What can hang from each mark
k930: k217 k510
k62: k451 k763
k451: k763
k484: k62 k217 k763
k763: k451 k484
k510: k484 k930
k217: k62 k510

Each row was made from one small tree. The marks that hang from a mark follow it in brackets, in the order of their numbers. Every link used is in the known rows. Write each row's tree.
Known rows
k484[k62 k217[k510] k763[k451]]: 6.028; 0.485; -1.081; 2.811; 5.199; 1.503; -0.432; 0.428; -1.014; -1.525; -1.068; 0.236; 1.759; 0.854; -4.786; 0.132; 1.519; -1.045; 0.719; 0.943
k930[k217[k62[k451 k763]] k510[k484]]: -1.803; 1.202; -1.117; 2.021; -0.596; -1.778; 1.024; 2.439; -0.205; -0.439; -0.775; 1.091; 1.826; -0.208; 1.734; -2.417; 0.896; -0.385; -1.380; 0.683
k510[k484 k930]: -5.271; 0.729; 1.369; -4.241; -1.219; -0.122; 0.335; 2.442; -0.137; 0.768; -0.712; 0.064; 1.757; -0.509; -2.217; -1.781; 1.021; -1.249; -0.671; 1.287
k217[k62[k451[k763]] k510[k484 k930]]: -3.823; 1.904; 0.386; 0.545; -0.343; -2.485; 0.472; 2.402; -0.020; 0.731; -1.578; 1.005; 1.489; 0.908; -4.910; 0.902; 0.893; -0.896; -0.583; 0.617
k217[k62[k451[k763]] k510]: -0.520; 2.053; -0.747; 3.021; 1.472; -2.196; 0.589; 2.013; -0.227; 0.151; -1.754; 1.058; 1.711; 1.289; -5.114; 1.074; 0.439; -0.585; -0.510; -0.128
k510[k484 k930[k217[k62[k763]]]]: -4.938; 0.742; 1.055; -2.907; -1.508; -1.324; 0.476; 2.398; -0.130; 0.337; -0.911; 0.215; 1.877; -0.339; -0.470; -2.123; 1.097; -1.039; -0.845; 1.828
k763[k451 k484[k62]]: 2.316; 0.491; -0.011; -0.957; -1.114; 1.621; 0.367; 2.044; -0.510; -1.014; -0.655; -0.180; 1.707; 0.597; -2.717; -0.259; 0.534; 1.426; 0.031; 2.304
k510[k484 k930[k217[k62[k451]]]]: -4.899; 0.689; 1.024; -2.851; -1.867; -1.344; 0.566; 2.354; -0.048; 0.283; -0.952; 0.118; 1.608; 0.091; -0.434; -2.060; 1.057; -0.992; -0.905; 0.778
k484[k217]: 1.321; 0.755; 0.251; 1.269; 2.596; 0.339; 0.139; 1.553; -0.628; -0.854; -0.414; -0.080; 1.942; 0.494; -3.489; -1.485; 0.871; -0.842; -0.019; -0.018
k217[k62[k451 k763[k484]] k510[k930]]: -1.483; 1.256; -0.176; 1.543; -1.012; -4.699; 0.735; 2.648; 0.431; -0.202; -1.502; 1.016; 1.802; 1.075; -5.154; -0.246; 0.572; 0.449; -0.862; 1.698
k763[k451 k484[k62 k217[k510[k930]]]]: 2.929; 0.404; 0.217; 1.350; -0.762; 1.336; 0.158; 1.842; -0.514; -1.126; -0.563; 0.079; 1.638; 1.084; -4.049; 0.438; 0.841; 1.461; 0.676; 2.298
k510[k484[k763]]: -1.884; 0.677; 0.882; -2.958; 2.539; 0.881; 0.449; 2.077; -0.603; -0.233; -0.748; 0.108; 2.000; -0.488; -2.635; -1.810; 1.334; -1.471; -0.798; 0.976
k62[k451[k763[k484[k217[k510[k930]]]]]]: -0.059; 1.526; 0.275; 0.118; 0.885; -1.367; 0.432; 2.326; 0.250; -0.168; -0.465; 0.301; 1.236; 1.132; -3.506; -2.915; 0.848; 0.228; -1.140; 0.188
k451[k763[k484[k62 k217[k510[k930]]]]]: 1.346; 2.149; 0.228; 0.402; 2.520; 1.721; 0.020; 1.481; -0.653; 0.389; -0.731; 0.435; 1.718; 0.024; -3.571; -0.594; 0.960; 0.010; -1.166; 1.870
k930[k217[k62] k510[k484]]: -1.861; 1.384; -1.053; 2.395; -0.363; 0.443; 1.034; 1.973; -0.731; 0.144; -1.092; 1.104; 2.073; -0.423; 1.821; -0.581; 0.652; -0.581; -0.907; 0.467
k930[k217 k510[k484[k62 k763]]]: 0.236; 0.953; -1.616; 1.321; 1.598; 1.880; 0.732; 1.344; -0.858; -0.168; -0.969; 0.958; 2.008; -0.961; 2.419; -2.100; 1.064; -1.001; -1.419; 0.472
k62[k451 k763[k484]]: 0.158; 0.488; 0.160; -1.615; -0.016; -3.904; 0.728; 3.092; 0.693; -1.512; -0.178; 0.137; 1.586; 0.443; -2.861; -5.006; 0.882; 0.862; -1.888; 1.463
k510[k484[k62 k763]]: -0.311; 0.664; 0.285; -3.263; 3.140; 1.458; 0.103; 1.387; -0.898; -0.572; -0.975; 0.058; 1.921; -1.000; -2.534; -1.109; 1.567; -1.774; -1.429; 0.884

Which tree is each row?
1.123; 0.412; 0.597; -2.012; 3.635; 0.377; -0.093; 1.387; -0.699; -1.449; -0.484; -0.122; 1.559; -0.271; -3.210; -1.934; 2.037; -1.640; -1.315; 0.030
k510[k484[k62[k451] k217 k763]]
-1.757; 1.257; -1.116; 2.304; -0.755; -0.666; 1.093; 2.170; -0.400; -0.208; -0.968; 1.051; 1.757; 0.012; 1.771; -1.458; 0.742; -0.448; -1.176; -0.153
k930[k217[k62[k451]] k510[k484]]
-0.298; 1.958; -0.141; 0.129; 1.347; -2.206; 0.416; 2.008; -0.226; -0.130; -1.257; 0.230; 1.554; 0.950; -3.625; -0.556; 0.559; -0.724; -0.931; -0.041
k217[k62[k451[k763]]]
-2.125; 0.984; -0.167; -0.720; -0.813; -1.065; 0.491; 1.706; -0.199; 0.574; -1.339; 0.158; 1.888; 0.381; -0.537; -1.685; 0.335; -0.738; -0.453; 0.801
k510[k930[k217[k62]]]
3.730; 1.199; -0.612; 0.661; 3.701; 0.086; -0.445; 0.839; -0.629; -1.359; -0.535; -0.121; 1.249; 0.321; -3.407; -1.891; 1.477; -1.224; -1.420; -0.662
k484[k62[k451[k763]] k217]
0.885; 2.155; 0.526; 1.077; 2.709; 1.600; 0.306; 1.929; -0.579; 0.341; -0.535; 0.478; 1.876; 0.330; -3.658; -0.947; 0.790; 0.250; -0.767; 1.735
k451[k763[k484[k217[k510]]]]
-3.347; 0.655; 0.942; -3.032; 0.149; -1.287; 0.530; 2.013; -0.103; 0.151; -1.009; 0.110; 1.631; 0.172; -0.647; -2.528; 1.343; -1.254; -0.840; 1.065
k510[k484[k763] k930[k217[k62[k451]]]]
3.847; 0.890; -0.112; 3.978; 4.196; -0.325; 0.099; 1.315; -0.716; -1.044; -1.091; 0.371; 1.891; 1.835; -5.578; 0.825; 1.135; -0.579; 1.687; 1.229
k484[k217[k62 k510] k763[k451]]
-0.210; 1.290; -0.395; 1.373; 1.822; -0.076; 0.607; 2.005; -0.505; -0.197; -0.509; 0.825; 1.741; -0.168; -1.751; -1.139; 1.208; -0.917; -0.691; 0.245
k930[k510[k484[k217[k62[k451]] k763]]]
-0.693; 0.858; -0.570; 2.392; 0.926; 0.052; 0.798; 1.801; -0.631; -0.412; -1.578; 0.759; 2.128; 0.829; -1.047; 0.024; 0.669; -0.556; 0.198; 0.837
k930[k217[k62 k510[k484[k763[k451]]]]]
1.386; 1.021; -0.171; 3.605; 2.283; -2.833; 0.266; 1.970; -0.211; -1.240; -0.829; 0.599; 1.880; 1.163; -5.354; -0.483; 1.030; -0.551; -0.110; 0.283
k484[k217[k62[k451 k763] k510]]
-4.944; 0.796; 1.058; -2.730; -1.593; -0.580; 0.534; 2.208; -0.278; 0.517; -1.038; 0.177; 1.813; -0.182; -0.418; -1.449; 0.989; -1.106; -0.696; 1.225
k510[k484 k930[k217[k62]]]
6.149; 0.434; -0.633; 0.795; 5.115; 1.511; -0.553; 0.417; -1.021; -1.718; -0.717; -0.331; 1.642; 0.632; -3.693; -1.030; 1.595; -1.141; 0.454; 0.989
k484[k62 k217 k763[k451]]
-3.975; 0.598; 1.740; -2.818; -0.358; -0.086; 0.117; 2.229; -0.281; 0.209; -0.356; -0.077; 1.662; -0.192; -2.885; -1.729; 1.407; -1.259; -0.302; 1.079
k510[k484[k217] k930]
0.190; 1.166; 0.254; 0.053; -0.165; -2.289; 0.512; 2.555; -0.226; -0.725; -0.965; 0.194; 2.089; 0.621; -3.761; -0.196; 0.489; 0.512; -0.086; 2.723
k217[k62[k763[k451 k484]]]
-2.875; 1.394; 0.317; 0.596; 0.807; -1.357; 0.515; 1.948; -0.457; 0.677; -1.882; 0.993; 2.072; 0.401; -4.974; 1.957; 0.863; -1.164; -0.092; 1.338
k217[k62 k510[k484[k763] k930]]
-1.798; 0.820; 0.074; -1.049; -1.418; -2.471; 0.637; 2.159; 0.214; 0.049; -1.036; 0.185; 1.743; 0.540; -0.659; -2.797; 0.503; 0.054; -0.951; 1.346
k510[k930[k217[k62[k451 k763[k484]]]]]
-1.370; 1.400; -0.300; 1.603; 0.684; 0.629; 0.603; 2.091; -0.717; 0.145; -0.575; 0.874; 1.950; -0.509; -1.590; -0.190; 0.939; -0.813; -0.541; 0.487
k930[k510[k484[k217[k62]]]]
